Each row was made from one small tree. The marks that hang from a mark follow it in brackets, in the order of their numbers. Every link used is in the known rows. Write each row's tree.
Known rows:
J230(J78(J359)): [  5.5  11.7  -9.1   0.0  32.1   3.5  16.0   7.4   6.9  -5.3  -3.3   1.5
  34.1 -19.3   6.4  22.8 -13.5]
J935(J78(J899)): [  6.7  19.5 -19.5   8.9  16.8 -12.2  20.3  -2.8   3.6 -20.1   6.5  -5.6
  -7.8 -33.1  10.6  14.5  -9.9]
J436(J78): [  8.2  -6.0   1.5  -1.6  13.1  11.7  -2.0   9.3  -4.0   8.9   7.3 -10.0
 -16.3  -0.3  -5.1   7.2   9.0]
J436(J230 J359): [ -2.9  18.7 -22.5   2.0  18.2  -1.9  23.7   5.2  -8.0  23.3  -7.7 -26.3
   2.9  14.3  -8.0  -2.0  16.7]
J359(J78): [ -5.9   7.7   4.8  -1.1  11.6   5.7 -13.2   9.9   1.3   5.2   3.6   5.6
 -15.6 -21.4   4.5   4.8  14.0]
J78(J230(J436(J899))): [ -5.2  14.1 -17.3  -6.4  42.6  27.3  -5.9   1.9  -2.0  23.3   6.7 -26.3
  42.3 -24.5  -9.8  11.4  19.3]
J359(J78(J230)): [ -2.2  11.6   5.0  -0.1  43.8  16.9  -5.2  16.7   1.9   2.4  17.8   2.2
  -8.1 -54.5   5.0  10.4  18.2]
J78(J359 J899): [ 16.9  26.5  -7.3  15.3   9.3 -12.1  35.6   3.7   8.0 -18.0 -21.2  -6.2
  19.8 -23.4  -2.2  33.8   9.0]
J230(J78(J359 J899)): [ 15.9  20.5 -13.6   9.9  46.5  -4.3  31.7   5.8  12.1 -14.0 -11.6  -2.5
  38.7 -37.1   7.4  35.0  -7.3]
J359(J78(J230(J436) J899)): [  7.7  17.4  -5.2   5.5  62.8  25.0  -5.0   8.2   8.7   4.0  10.8  -9.2
  26.0 -76.1   4.1  28.7  23.2]
J436(J230 J359(J78) J899): [-16.9  40.0 -28.8  -2.9  35.2   4.3  12.2  17.2 -10.8  42.6 -13.3 -35.9
  -8.2   4.5 -12.0   4.0  45.4]
J436(J359(J78) J899): [-15.0  33.2 -23.5  -8.1   9.0  -6.7  -6.8  16.4  -0.2  37.6 -11.2 -21.0
 -16.4   6.6  -7.3   4.0  40.6]
J935(J78 J436(J230 J359)): [-14.5  39.0 -50.9  -1.2  13.0   4.7  32.3  -4.2  -9.2  -6.6  10.0 -35.3
  -3.9 -11.7   2.0  -2.1   9.3]
J78(J230(J436) J359 J899): [ 19.7  26.3 -13.3  12.7  46.3  14.9  27.7   3.3  10.2  -9.5  -5.5 -17.3
  57.3 -59.6  -3.2  45.9  11.9]
J78(J230): [  3.6   3.8  -0.4   1.1  32.2  11.8   7.8   6.7   0.4  -3.2  13.8  -3.8
   8.4 -33.0   0.5   5.9   4.2]
J230(J78 J436(J359 J899)): [-11.1  17.3 -39.9 -16.2  39.1  10.4 -12.2   2.1   4.4  47.0  -4.0 -31.4
  48.1  11.1  -3.7   5.2  11.0]

Write each row's tree:
[-14.9  58.2 -48.5   4.0  19.5  13.0  47.5  -1.6 -13.6 -17.6  -5.4 -40.6
  21.7 -21.9  -6.2  21.1  15.1] -> J935(J78(J359) J436(J230 J899))
[ -2.8  26.5 -32.6  -3.2  36.4   9.9  23.5  16.4 -16.3  46.3  -9.8 -52.1
  -7.9  26.1 -21.4   5.6  41.5] -> J436(J78 J230 J359 J899)
[  8.2  20.0   0.3   9.2  58.1   9.9  10.2  15.1   7.4  -7.0   9.7  -1.9
  -3.3 -72.8   5.4  22.5  24.2] -> J359(J78(J230 J899))
[ 21.0  18.2 -19.9   5.6  52.5   3.4  27.0  19.0   5.0  14.3   7.5 -29.6
  -8.1 -35.8  -7.4  24.2  31.0] -> J436(J78(J230 J899) J359)
[ 15.0  18.2 -19.6   6.0  51.0  10.8  16.8  -1.0  14.0  -2.9  -9.8 -10.6
  68.9 -41.0   6.2  39.9  -7.7] -> J230(J78(J359 J899) J436)
[ -7.9  17.0 -24.4  -8.1  10.2  23.1   3.0   2.7  -7.9   5.8   3.1 -32.8
  -5.7   1.0 -14.2   4.7  32.7] -> J935(J436(J78 J899))
[-12.2  26.6 -39.8  -7.4  60.2   6.0  21.8   9.3  -7.7  40.9  -7.8 -38.7
  27.2  12.7  -6.8  -1.4  16.5] -> J436(J230(J78) J359 J899)
[  2.3  32.7 -33.2   7.3  41.6  10.7  31.4  -4.4   4.4 -40.5  23.6 -15.8
   5.3 -76.7  10.9  17.7   2.7] -> J935(J78(J230 J899) J436)
[  5.6  37.6 -32.9  12.3  63.9  17.5  53.8  -2.0   2.1 -27.1  -9.5 -24.1
  50.8 -49.4   2.5  31.6   6.5] -> J935(J436(J230(J78(J359 J899))))
[  3.4  53.5 -40.9  17.1  30.2   5.3  61.3  -5.3  -3.6 -41.5  -4.5 -29.2
  20.4 -51.0   3.1  33.7   6.9] -> J935(J78(J359 J899) J436(J230))
[-21.8  40.7 -45.5  -1.6  24.9  17.5  27.9  -6.8 -16.1  -9.0   7.5 -39.2
   5.9 -16.2  -3.4  -0.9  13.0] -> J935(J78 J436(J230 J899))
[-14.8  29.3 -25.8  -7.3  -4.2   3.7  -4.8   6.4   4.4   5.1   2.3 -12.5
 -15.5 -15.7   1.0   0.8  34.1] -> J935(J436(J359(J78)))
[-10.2   5.1 -23.4 -13.0  46.2  23.0 -17.2  -2.6   1.6  29.7   1.2 -19.5
  53.2  -5.1  -0.5   6.4  -1.4] -> J230(J78 J436(J899))
[ -0.9  11.6 -20.3  -2.9  39.9  20.9  -3.1  -1.1   0.4  -2.8  29.3 -13.0
  26.2 -52.1   8.5  13.8 -13.0] -> J935(J78(J230(J436)))
[-19.6  33.3 -39.6  -6.9  -0.4   6.3   9.5  -7.2  -5.3 -14.0   9.4 -23.7
  -2.0 -13.4   1.1  -0.8   8.2] -> J935(J78 J436(J899))
[  9.9  24.6 -15.3   2.3  32.1  29.7  28.3  13.0  -0.8 -20.3  12.5 -23.7
  14.0 -50.3  -7.5  32.5  23.3] -> J935(J436(J78(J230 J359)))
[ -4.7  32.2 -26.0   1.8  62.7  14.2  36.4  10.2  -7.7  15.3 -14.1 -29.0
  47.0  -8.9  -6.4  23.2   6.6] -> J436(J230(J78(J359)) J899)
[  1.9  35.4 -21.8  10.3  45.0  -3.4  26.8  13.5  -1.2  18.6 -12.6 -24.0
  -9.2 -24.8  -2.8  15.2  36.9] -> J436(J230 J359(J78(J899)))
[ -1.5  34.3 -26.7  -2.3   5.1  18.3  22.0   7.9  -5.0  -3.2  -9.8 -35.0
  10.2  -4.7 -17.0  26.9  35.5] -> J935(J436(J78(J359) J899))
[ 12.9  18.3  -7.5   9.5  34.2  18.0  36.8  14.9 -12.0   4.8  -8.2 -27.4
   7.6  -8.4 -12.3  29.2  15.9] -> J436(J78(J359) J230)
